What can hang from each mark
M: H L
R: Q U
L: Q
Q: C L R
D: J
G: H Z
C: T
H: J
E: W
J: D H
Z: G K
P: E K
U: J R W

Known rows, with every way that one mark hangs from another
M{H{J} L}: [ 19  -2  40   9  -6   9 -40 -32  23  26 -20 -13 -21 -18  17  23 -24  57
   1 -25 -14  -7  19 -16  20  33 -38  16 -29  27  23  12  -9]
H{J}: [  4  11  25  -2   8  12 -36   4 -11  -3  13 -13 -33 -19  23  26   6  31
  14 -21 -18 -18  35 -10 -15  41 -24 -27  -4   9  11  12 -11]
P{E K}: [  8  31  16  -8  15  13 -16  46 -36 -13  17  -1   0  35 -12  21  36   4
  18 -31 -26 -11  26 -15 -21  51 -18 -11 -21 -17   4  -2 -37]
L{Q{C{T} R{U}}}: [-26 -16  11 -23   4  31  26   4 -10  21   0  13   0 -29  23   0 -24 -17
 -28 -29 -15  14  13 -25  31 -16  17  17 -14 -37  -4 -26 -27]
L{Q}: [-17  -6  15  12  12  31   7   9 -28   1  18  -8 -25   7  25  14   5  22
  11  -7  14 -45  48  10 -12  36  -4 -31 -16  14  -3 -25   5]
L{Q{C R{U{W}}}}: [-20 -42 -11  -6 -16   4  31  -2  -9   7   0  -4  -5 -18  -3  -2 -14 -24
 -31 -20  17   7   5 -20  -6 -16  14  -1  -4 -23  -8 -31   0]
U{J R{Q} W}: [ 23  -9 -27  31  -1 -17  46  24 -18  14 -30  -5 -10  19  -8 -12   1  -9
 -10  61  29 -25 -19  20 -23  26  23 -31   7  34 -47 -26  67]
R{U}: [  9  19  -1  -6 -23   2 -16   9 -19  -1  14 -21  -2   4   7   8  -2  15
  30 -64 -18  -1  34 -26 -22  19 -14  -2 -29   0  42  -2 -17]
G{H}: [ 10   4  20  -4   9  16  -9  12   5 -17   3  -9   3  16 -15  -1   6 -10
  36  -7 -20 -12  18  -1   7  37 -37 -17   4  -4  -5  14  -6]
J{D H}: [  0  37  39   5  30   0 -61   5  10  -3  32 -15  18   1   6   7   8  21
  16  21 -10  -8  44  33  -4  27 -44 -29  -1  18   3   9   3]
Q{C{T} L R{U}}: [-25  13  -7 -16 -13   6   1  -2   8 -15  -5  16   4   1 -17  -5 -36  -3
 -18 -54 -38  40 -21 -40  36 -36  12  57   2 -46  22   4 -56]
E{W}: [ 20   9   9 -11   4  26 -11  29 -17 -19  37 -12 -18   4  -1  23 -20  22
  14 -35  28 -20  47   6 -22  71 -15 -17  13  19  19 -31  -7]
R{U{J W}}: [ 14   9 -31  11 -29 -35  29   4 -11   9 -17  -6  -3  13 -14 -10  22  -5
  29 -31   5  -2  19 -10 -37   5  13 -26 -13  38  25   3  22]
L{Q{C R}}: [-23 -29  25  -5  19  48   9  19  -8 -12  12   3 -12  -5  28  15 -16  -7
 -32  -4   9  -4  22  -5  15  15   7   2  16 -27 -21 -21 -12]
G{Z{K}}: [ 31  21   3 -28  26   6 -14  13 -17 -24  -2  -1  -9   9   6  17  51  17
  52  -5 -38 -32 -10 -19 -39  32 -24 -23  -9  -9  25  39 -28]
U{J W}: [  7   6 -18  17   3 -21  31  21  -7  -6 -21   2 -20  24 -15  -7  17   2
  20   7   2 -22  25   7 -33  32  17 -42  13  47  -5   2  27]
G{H{J{D}} Z{K}}: [ 48  16  39 -29  29  -2 -57 -25  13 -22  15  19   2 -39   4  17  94   4
  68  58 -47 -17 -39  10 -15  -1 -66 -27  -4  -8   2  77 -14]
Q{C{T} R{U{W}}}: [-10  -3 -11 -23  -2 -12  32  14   7   8 -28   4  -5 -23 -27 -15 -34 -27
 -24 -33 -41  30  -4 -40  13 -13  16  12   1 -28  -6 -14 -24]
D{J{H}}: [ -3   7  16 -12  18   0 -57   0   7  24  21 -36  26   3  20   9  22  18
   9   0  20 -17  47  18   2  36 -36 -31  30  -1   5   9   3]
L{Q{C{T} R{U{W}}}}: [-27 -30  -9 -13  -2   1  52   2  -7  26 -18  14 -11 -30  -7 -14 -21 -31
 -33  -9  -7   8   2 -21  20 -21  25  -2 -11 -22 -20 -37  -8]
L{Q{C{T}}}: [-27  -8  17 -18  39  26  18  29 -25  26   6   3 -26 -16   5  -5 -17  -9
 -25   3 -18 -28  20   8  23  32  32   0  -8  -8 -21 -35 -26]
Q{C{T} L R{U{J}}}: [-16  16 -16  -8 -13  -4  21  -5  12 -11 -18  33  13  10  -8 -10 -19 -12
 -13 -36 -21  47 -27 -27  34 -41  32  50  18 -22  22  20 -36]
L{Q{C R{U{J W}}}}: [ -9 -39 -19   2 -17  -6  49  -3  -3   9 -14  13   2  -6   6  -5   9 -33
 -27  -3  33  14   0  -6  -6 -22  33  -6   9   0  -6 -17  20]
D{J}: [  4   8   6  -7  -1  16 -31  10 -15  11  18 -30   2   5  16  17  33  25
  29 -15   1 -27  39  -4 -12  33  -7 -15  20   2   9   3  -8]
Z{G}: [ -9  29  -8  -9  13  33 -10  22  11 -30  27 -27 -28  -6  -7  27  -1  26
  34 -17 -31 -41  41 -18 -23  12  -2 -17  10   9  10   4 -24]
M{H}: [ -3  11  19   0  15  15 -19   1   8  33 -13 -11  -6   9  15   7 -13  16
  22 -12 -22  -8  38 -20   4  55 -26 -12 -29  18   1   8 -19]
C{T}: [ -8  33  14  -7  24  14   9  26 -19   4  -9   0 -21   3   1  -1 -16  15
  19 -16 -41 -22  36 -11   5  41  -2 -19 -11   9  -2  -7 -21]
R{Q{C L} U{J{D H}}}: [  4   4  -9  -6 -13 -23 -40 -33   4   4  28  -1  41  -3   8 -21  -8 -16
  -2  14  31  36 -37  38   3 -36   8  40  -9  -9  13  14  -1]
Z{G{H{J}} K}: [ 12   8  10 -36  21  27 -37 -14  15 -37  21 -13 -34 -35  -3  38  61  18
  55  11 -42 -40 -21 -10 -13 -26 -32 -22   5  -8  14  48 -21]
P{K}: [ -5  28   2  -5  12  17 -16  34 -37 -25  13 -21 -19   8 -22  14   3  14
  18 -52 -29 -15   8 -10 -27  32   3 -25 -31  -7  16   4 -38]
H{J{D}}: [  9  29  45   5   9  11 -62  -2  -6  -8  33  -7 -23 -35  20  26  31  38
  25  13 -28 -17  29  13 -18  22 -28 -23 -12  22   6  16  -5]
R{Q U{J}}: [ 24   0 -17  -7 -28   6  19 -15 -35  11  -8  -6   3   1  42  -2  -1  -8
  37 -28  22   6   3  -5 -33  10  12  -8 -34   4  18   0  20]

Rows
[  7   9 -16  50   5 -45  -8 -12  16   5  -2   6  17  26 -25 -24  12   5
 -20 103  47 -11 -36  61   0 -26  -8 -17  17  37 -43  -7  69] : U{J{D H} R{Q{L}} W}
[ -7 -14 -12  -9   3  22  -8   3 -31 -23  10 -18 -17  12  -4  -9 -47  -5
  -9 -13   4  -5 -33   2  -6   8  28  44  -3 -34  -9 -13 -30] : R{Q{C L}}
[-15   0  -7  -6 -27  10 -17  -4   8 -31  15  -1  10  13 -13   8 -29   2
 -14 -64 -14  41 -18 -39  11 -33   2  58   8 -45  33  10 -49] : Q{C L R{U}}
[  1 -10 -34  44   5 -41  18 -10  10   8 -21  -2  11  41 -22 -26  -9  -4
 -34  72  58 -15 -26  40   3  -3  -2 -21  24  24 -41 -12  60] : U{J{H} R{Q{L}} W}
[  3 -34  18   1 -16   4   2 -21  28   2  -3   5  43   1  27   7 -25   1
 -53 -30  49  33   5  19  38 -27  -2  31  18 -12  25  -9  23] : M{L{Q{C R{U{J{H}}}}}}
[  3  19 -16 -11 -16 -12   4 -21 -20  12   6  22   5 -15  -2 -28  -9 -16
  16  12 -12  26 -50  14   9 -45  50  55 -27  -7   7   4 -20] : R{Q{C{T} L} U{J{D}}}
[ 21  26 -16  17 -29 -41   1  -1  -4   5   4   5   3  -1 -15 -10  43   3
  42   3  -7  -2  13  11 -38 -14   8 -22 -21  49  22   8  26] : R{U{J{D} W}}
[-11 -11 -32  10  13 -20  38  23 -17  15 -24  -3 -23   5 -55 -36 -46 -16
 -52  48  -7 -18 -61   8  17  -5  42  33   6 -14 -56 -43   0] : U{R{Q{C{T} L}} W}
[ 13 -12 -16  23   3  -5  30  24 -24  11 -18 -24 -23  10 -18  -8 -20  -4
 -16  42  13 -35 -10   5 -20  28   4 -25  -7  10 -47 -42  45] : U{R{Q} W}
[ 11  38  30  11  28 -10 -46   8  16  -1  19   6  25   8  16   4  32  12
  21  39   5  -1  37  46  -8  17 -30 -36  13  41   4  23  25] : U{J{D H}}
[ 15  24  -7  12 -12 -58 -22 -12  15  16   7  -2  29  -2 -13 -14  33  -3
  21  18  13  15  26  30 -23 -11 -21 -39  -8  45  16  15  34] : R{U{J{D H} W}}
[  8  15  -2 -33  25  28 -10   6   9 -47  18 -16 -17   0 -19  26  50   7
  67   4 -41 -46 -11  -6 -16 -23 -21 -15   5 -12  16  33 -24] : Z{G{H} K}
[ -8 -27 -17  23 -29  -5  57 -19  -2   3 -19  20  -2   7  26  -1  24 -10
   5  -2  39   0  24  -9 -16 -23   7 -39  -3  19  -2 -11  44] : L{Q{R{U{J W}}}}
[-32 -13  26 -16  36  45  28  21 -10   8  -7  20 -14 -17  23   4 -27 -15
 -35  11 -18  -4  17  -5  36  12  20   1  12 -28 -34 -26 -21] : L{Q{C{T} R}}
[-12  13  -5  12 -41  12 -13 -22   4 -38   7   5   7  27   1  12 -13  24
  16 -60  -6  25   5 -39   2 -29 -22  24  -7 -25  43  16 -29] : Q{L R{U}}
[  0 -15 -13 -10   0 -35   6   3  35   5 -20   1  37   0  -9 -12 -12 -37
 -34 -11  16  50   0  -3   4 -14  -6 -10  35  -8  -1  11  16] : Q{C R{U{J{H} W}}}
[ -1 -13 -25 -16 -32   7 -13 -17 -30  -6  20 -21  -2   2  -2 -14 -43  -9
   2 -50   5  13 -37 -18  -7 -19  25  58 -30 -42  20 -12 -38] : R{Q{C L} U}
[ -1 -25 -32  21  15 -42  11  11  12  11 -15  -7  14  29 -37 -31 -25 -25
 -65  68  49   0 -54  41  12  -4  24  12  39   3 -47 -18  41] : U{J{H} R{Q{C L}} W}
[  5 -25  57   6   7  20 -51 -32  23  46  16   0 -15 -52  22  16  -6  40
 -31  26  -4 -12  -2  26  34   8  -7  39 -31  25  -6 -10  -8] : M{H{J{D}} L{Q{C}}}
[  9  -9 -21  20   3  -2   9  25 -11  -4   2   0   1  32 -12 -11 -18  -7
 -38  36  21  -3 -58  22   8   0  49  45  24  -7 -24 -13  17] : U{J R{Q{C L}}}
[ 38   0  22 -37  26   0 -31 -18   8 -17  -6   8  -3 -24   6  15  72  -4
  55  25 -40 -18 -34 -11 -12  19 -62 -29   3 -18   5  71 -20] : G{H{J} Z{K}}
[ 14 -11  33  30 -35  15   6 -61  35  30 -17  32  28  -8  46  11  14  34
  13   9  26  23  12   5  29 -40 -16  26 -38  37  25   8  32] : M{H L{Q{R{U{J{D}}}}}}
[  0  18 -17  37 -45 -30   7 -31  20 -40  -2  29  11  19 -18  -6  31  11
  28   8   8  26 -12  -3 -17 -63   1   6   6  24  20  25  18] : Q{L R{U{J{D} W}}}
[-14 -27 -10  15 -10 -21  32 -29  16  16 -16  13  23   6  27  -4  15 -17
 -16  13  59  12  34  13  -3 -20 -22 -57   8  18  -6  -5  52] : L{Q{R{U{J{H} W}}}}
[  7 -21 -43  27   0 -29  37  23  -9   0 -17  -3 -10  28 -42 -25 -18 -19
 -45  52  30 -11 -63  24  -5  -8  52  31  26   6 -42 -23  31] : U{J R{Q{C L}} W}
[  3 -12 -18  -5  29 -12  41  43 -21  37 -29 -12 -20 -17 -37 -29 -44 -32
 -51  50 -18 -22 -37   6  11  24  39   8   1 -11 -66 -51  13] : U{R{Q{C{T}}} W}
[-14 -15 -30   5 -17 -45   1 -19  38 -15 -13  12  35  23 -27 -18 -13 -23
 -37 -11  27  51 -23  -3  11 -44  -1  16  40 -12  13  18   1] : Q{C L R{U{J{H} W}}}
[-10   4  -9   2  21   7  12  26 -20  14  -5  -1 -16   7 -29 -16 -50  -5
 -47  30 -16 -10 -54   7  31   4  38  53   2 -31 -38 -32 -17] : U{R{Q{C{T} L}}}
[  1  -3   8 -24 -12  19 -13  14   2 -12  10 -10  12  -7   6  13 -27 -12
 -13 -61 -25  38   5 -39   3  -2  -3  32   6 -42  23   1 -32] : Q{C R{U}}
[-20   2   7   3   2  26 -17  13  11 -48   8   1  -5  25 -13   8 -28   8
 -22 -26 -14  21 -11 -20  16  -8   8  41  36 -35   3   9 -43] : Q{C L R}
[ -3   1 -33 -19 -14 -10  30 -15 -25  11 -14  12   2  -2   3 -28 -30 -22
   2 -21  -1  23 -48  -5  12 -25  53  49 -20 -20   9  -3 -26] : R{Q{C{T} L} U{J}}
[ -5  -9  -3  28 -28  -9  31 -25   1   0   0  25   5  -8  21   1  46  -2
  19  31  30   4  18  14 -20 -43   3 -36 -13  33  -4  -6  47] : L{Q{R{U{J{D} W}}}}
[-25 -13  12 -21  22   2  22 -11  18  38 -11  28  33 -18  35  -9  -9 -32
 -43   2  18  35  16   9  43 -15   6  -5  15 -20  -9  -5   6] : L{Q{C{T} R{U{J{H}}}}}
[  8 -28  16  26 -35  21  28 -55  27  33 -35  25  17   9  49  12 -11  26
  -2 -26  37  22  16 -14  33 -20 -12  20 -29  23  27   1  29] : M{H L{Q{R{U{J}}}}}
[ -2   4  13 -16  12  24 -28  -9  40 -22  26 -16 -26 -40  -7  27  22   6
  36  11 -31 -27  15 -10   5   0 -38 -24  22  -3  -6  36 -16] : Z{G{H{J}}}
[ 10  17   7  14 -13 -37 -10 -24  32  -2  -7  11  42  -4   3  -4  24  -9
  11  25  14  38  23  13 -12 -33 -36 -36  10  25   4  22  42] : Q{R{U{J{D H} W}}}
